What can hang from each mark:
dede: zisib
zisib: dede kotusen lagetim viko zegulo
bano: zegulo
lagetim: zisib
kotusen: zisib
zegulo: bano zisib
gotom: zegulo

Known rows, with every way that one mark hangs from another:
{zegulo bano {zisib kotusen lagetim viko}}: [ 0.36 -1.60 -3.67  0.06 -0.09 -1.66 -1.33 -0.55  2.73 -0.25  3.21 -0.71
 -1.26 -1.63  2.78 -4.19 -1.06  1.55 -1.42  0.33 -5.22]
{gotom {zegulo bano {zisib dede viko}}}: [-0.57 -0.66 -2.78 -0.04  2.86 -1.69 -0.98 -2.17  2.80  2.40  4.18 -2.26
  0.85 -1.75  4.65 -3.50 -1.51  0.43 -0.87  2.99 -5.83]
{zegulo bano {zisib kotusen}}: [-0.52 -0.77 -1.74 -0.22  1.11 -0.23  0.00 -0.99  2.28  0.15  0.58 -3.48
 -0.26 -1.74  1.08 -2.69 -1.73  0.79 -3.39 -1.61 -3.84]
{zisib dede kotusen lagetim viko}: [-0.56 -1.09 -3.34  0.19  0.04 -6.22 -3.91 -2.72  1.35 -1.25  3.63  0.80
 -0.49 -2.11  2.26 -2.51  0.52  2.40  1.45  3.69 -0.93]
{kotusen {zisib dede lagetim viko zegulo}}: [-0.94 -1.18 -3.20 -0.08  0.66 -5.34 -7.36 -1.96  2.06  2.89  5.29 -0.55
 -2.17 -1.85  2.02 -2.75  1.04  0.36  1.30  5.99 -1.57]
{gotom {zegulo bano {zisib lagetim}}}: [ 0.64 -1.01 -1.99 -0.36  2.46 -0.05 -0.38 -1.30  0.95  3.39  3.81  1.06
  0.59 -0.34  0.89 -1.84 -1.71  0.24 -1.39  0.55 -4.75]
{dede {zisib kotusen lagetim viko zegulo}}: [-0.84 -1.08 -2.84  0.61  1.49 -4.56 -5.63 -1.17  2.36  2.05  3.73  0.27
 -2.42 -2.50  1.31 -3.63  0.55  0.12  0.29  3.22  0.56]
{lagetim {zisib kotusen zegulo}}: [-3.09 -1.28 -1.37  2.57  0.97 -0.90 -3.05 -1.74  1.38  2.23  0.14 -5.04
 -1.43 -1.59 -0.37 -1.46  1.10 -1.50  0.41  0.44  3.85]
{zegulo zisib}: [-0.30 -0.22 -0.96 -0.57  1.44  0.74  0.26 -1.05 -0.88  2.43 -0.17 -0.23
  0.69 -0.75  0.45 -1.67 -0.80 -0.36 -2.56 -1.92 -2.58]
{kotusen {zisib dede zegulo}}: [-1.95 -0.44 -1.30 -0.24  1.88 -3.94 -6.01 -2.29  1.50  3.21  2.43 -3.17
 -1.20 -1.93  0.50 -1.26  0.41 -0.65 -0.32  4.00 -0.39]
{gotom {zegulo bano {zisib lagetim viko}}}: [ 0.84 -1.25 -3.19  0.03  2.15 -0.65 -1.00 -1.02  2.04  3.26  4.73  0.38
  0.27 -0.78  3.03 -3.27 -1.32  0.41 -0.65  1.80 -5.65]
{zisib dede kotusen viko {zegulo bano}}: [-2.45 -1.59 -3.37  0.56  0.70 -6.24 -3.54 -2.68  4.96  0.64  2.47 -6.63
 -1.56 -3.08  3.98 -3.19 -0.42  1.13  0.46  5.31 -2.72]
{kotusen {zisib viko}}: [ 0.74 -0.32 -2.30  0.61  1.92 -1.35 -5.61 -0.87  1.75  2.35  1.69 -2.26
 -0.03 -1.20  2.55 -2.74  0.75 -0.01 -1.28  1.24 -1.98]
{bano {zegulo {zisib dede kotusen viko}}}: [-1.34 -0.50 -1.60 -0.16  0.58 -3.05 -2.01 -1.94  0.46  0.60  1.92 -2.47
  4.37 -2.28  3.51 -3.26 -0.23 -0.82 -0.68  1.99 -1.99]
{bano zegulo}: [ 0.16 -0.37 -0.15  0.39  1.92 -0.80 -1.22 -1.92  0.07  3.53 -1.18  0.00
  5.93  0.03  0.30 -0.10 -0.41 -1.49 -0.74 -0.52 -0.60]
{gotom {zegulo bano {zisib dede lagetim}}}: [-0.23 -0.81 -2.29 -0.49  2.33 -2.09 -0.86 -2.43  1.27  2.47  4.94  1.53
  0.55 -1.28  1.41 -1.76 -1.81  0.76 -0.79  2.38 -4.50]
{gotom {zegulo bano {zisib viko}}}: [ 0.38 -0.79 -2.60  0.10  3.01  0.18 -0.38 -1.04  2.54  3.34  2.97 -2.88
  0.98 -1.12  4.04 -3.39 -1.61 -0.28 -1.76  1.13 -5.66]
{dede zisib}: [-0.02  0.30 -0.18  0.90  3.20 -1.05 -3.09 -1.73  1.36  2.94  0.13  1.93
  0.71 -1.46  0.06 -1.59 -0.50 -0.33 -2.33 -1.22 -0.24]

Rows:
[-0.87 -1.02 -2.42 -0.47 -0.16 -3.15 -1.14 -2.31  2.09 -1.03  3.33  0.56
 -0.77 -2.09  0.73 -2.83 -1.48  1.92 -1.37  0.91 -4.14] => {zegulo bano {zisib dede kotusen lagetim}}
[-1.59 -1.28 -2.90  0.33  1.03 -4.07 -3.23 -1.27  1.93  1.86  1.03 -6.34
 -1.47 -2.19  2.58 -2.24  0.49 -0.16  0.18  2.96 -0.22] => {zisib kotusen viko zegulo}
[-1.04 -0.86 -2.30  1.34  2.62 -2.59 -4.16 -1.31  5.29  4.40  1.88 -1.82
 -1.31 -2.07  2.97 -3.79 -0.81 -0.70 -1.25  2.31 -2.98] => {dede {zisib viko {zegulo bano}}}
[-0.21 -0.10 -2.25  0.41  1.72 -3.54 -6.25 -2.18  2.26  1.52  2.88 -2.05
 -0.13 -1.95  3.34 -2.74  0.79  0.57 -0.44  3.26 -2.17] => {kotusen {zisib dede viko}}
[-0.77 -0.87 -3.18 -0.65 -0.16 -4.08 -2.26 -2.05  0.17 -0.91  4.20  0.84
 -1.03 -2.34  2.60 -3.70  0.21  1.65 -0.16  2.48 -2.58] => {zegulo {zisib dede kotusen lagetim viko}}
[-0.29 -1.04 -1.95 -0.28  1.24 -2.55 -5.81 -1.10  0.48  3.83  2.97 -0.27
 -1.94 -0.64 -1.30 -1.05  0.64 -0.64 -0.11  2.49 -0.32] => {kotusen {zisib lagetim zegulo}}
[-3.83 -1.41 -2.58  2.66  0.45 -3.61 -4.46 -2.71  2.96  1.22  2.22 -5.23
 -1.60 -2.66  2.88 -3.43  1.56 -0.64  1.96  4.00  2.51] => {lagetim {zisib dede kotusen viko zegulo}}
[-0.66 -2.25 -4.07  0.43  0.01 -4.89 -3.43 -1.19  3.97  1.55  3.29 -3.19
 -2.25 -1.74  2.16 -2.94 -0.21  1.18  0.95  3.71 -2.59] => {zisib kotusen lagetim viko {zegulo bano}}
[ 0.28 -0.84 -3.21 -0.38  1.90 -1.87 -1.78 -0.95 -0.50  1.49  4.71 -0.78
 -0.30 -1.54  2.55 -3.07 -0.32  0.34 -0.37  2.00 -2.37] => {gotom {zegulo {zisib kotusen lagetim viko}}}
[ 0.60 -0.82 -2.92 -0.60  0.46 -0.75 -1.11 -0.85 -0.36  2.24  2.68  2.61
 -0.24 -0.65  1.91 -3.27  0.02  0.47 -0.60  0.19 -3.68] => {zegulo {zisib lagetim viko}}
[ 0.06 -0.55 -1.54 -0.04  3.26  0.78  0.33 -1.25  1.39  3.47  2.18 -2.11
  1.23 -0.91  1.89 -1.90 -2.02 -0.21 -2.34 -0.12 -4.49] => {gotom {zegulo bano zisib}}
[ 0.62 -0.80 -2.94 -0.58  2.35 -0.86 -1.40 -1.05 -0.58  3.15  4.44  1.36
  0.47 -0.81  2.57 -2.58 -0.50 -0.21 -0.12  1.76 -3.30] => {gotom {zegulo {zisib lagetim viko}}}
[ 0.34 -0.57 -2.22  0.80  1.68 -3.61 -5.30 -1.22  2.13  0.45  3.35  2.47
 -0.94 -2.20  1.46 -3.54  0.18  1.11 -0.47  1.03 -0.25] => {dede {zisib kotusen lagetim viko}}
[-3.70 -1.54 -1.82  2.88  0.75 -2.91 -3.34 -2.87  4.24  1.14  1.62 -5.47
 -1.52 -2.33  0.95 -2.18  0.29 -0.32  0.69  2.49  1.67] => {lagetim {zisib dede kotusen {zegulo bano}}}
[ 0.07 -0.52 -1.37 -0.11  1.43 -0.19 -0.94 -0.89  0.12  3.37  0.28 -0.66
  5.03 -0.60  2.85 -2.77 -0.28 -1.85 -1.37 -0.09 -3.18] => {bano {zegulo {zisib viko}}}
[-1.96 -0.76 -2.05  2.93  1.18 -1.44 -3.19 -2.90  2.57  1.64  1.39 -0.81
  0.52 -1.50  3.04 -3.01  1.28 -0.10  1.45  1.67  0.74] => {lagetim {zisib dede viko}}
[-0.10 -0.91 -2.02 -0.51  0.31 -2.59 -1.92 -2.15 -0.28  2.38  2.94  2.84
  4.40 -1.00  2.55 -2.85 -0.02 -0.76  0.45  2.43 -3.28] => {bano {zegulo {zisib dede lagetim viko}}}
[-1.24 -0.77 -1.56  0.30  1.84 -4.01 -4.75 -1.54  1.18  2.28  2.91  0.70
 -2.22 -2.04 -1.17 -1.89  0.07 -0.09 -0.45  1.81  1.53] => {dede {zisib kotusen lagetim zegulo}}
[-1.98 -1.85 -2.60  0.10 -0.03 -6.69 -3.24 -2.89  3.32  0.48  3.40 -1.98
 -2.09 -2.28 -0.05 -1.28 -0.64  1.65  0.98  4.49 -1.44] => {zisib dede kotusen lagetim {zegulo bano}}
[-3.31 -1.28 -2.29  2.76  0.90 -2.58 -3.80 -2.73  2.90  3.30  1.91 -2.94
 -1.01 -1.75  2.83 -3.08  1.54 -1.04  2.13  3.74  1.25] => {lagetim {zisib dede viko zegulo}}
[ 0.03 -1.37 -3.45 -0.31  0.11 -2.59 -1.31 -2.21  2.97  1.05  4.02  1.97
 -0.45 -1.58  3.12 -4.13 -0.97  1.87 -0.62  2.14 -6.51] => {zegulo bano {zisib dede lagetim viko}}
[-0.97 -0.02 -0.35 -0.51  1.17 -1.19 -0.56 -2.37 -0.69  2.67  0.57  0.30
  5.49 -1.01  1.24 -1.42 -0.65 -1.35 -1.14  0.41 -2.18] => {bano {zegulo {zisib dede}}}
[-0.75 -1.63 -2.95  0.75  1.41 -2.60 -2.08 -1.26  4.65  4.07  0.88 -4.61
 -0.80 -1.21  3.24 -2.47 -0.51 -0.25 -0.10  2.86 -3.75] => {zisib viko {zegulo bano}}
[ 0.25 -1.25 -2.31 -0.27 -0.03 -1.08 -0.53 -1.01  1.70 -0.02  2.35  0.17
 -0.74 -1.29  0.03 -2.55 -1.49  1.43 -2.19 -0.92 -3.74] => {zegulo bano {zisib kotusen lagetim}}
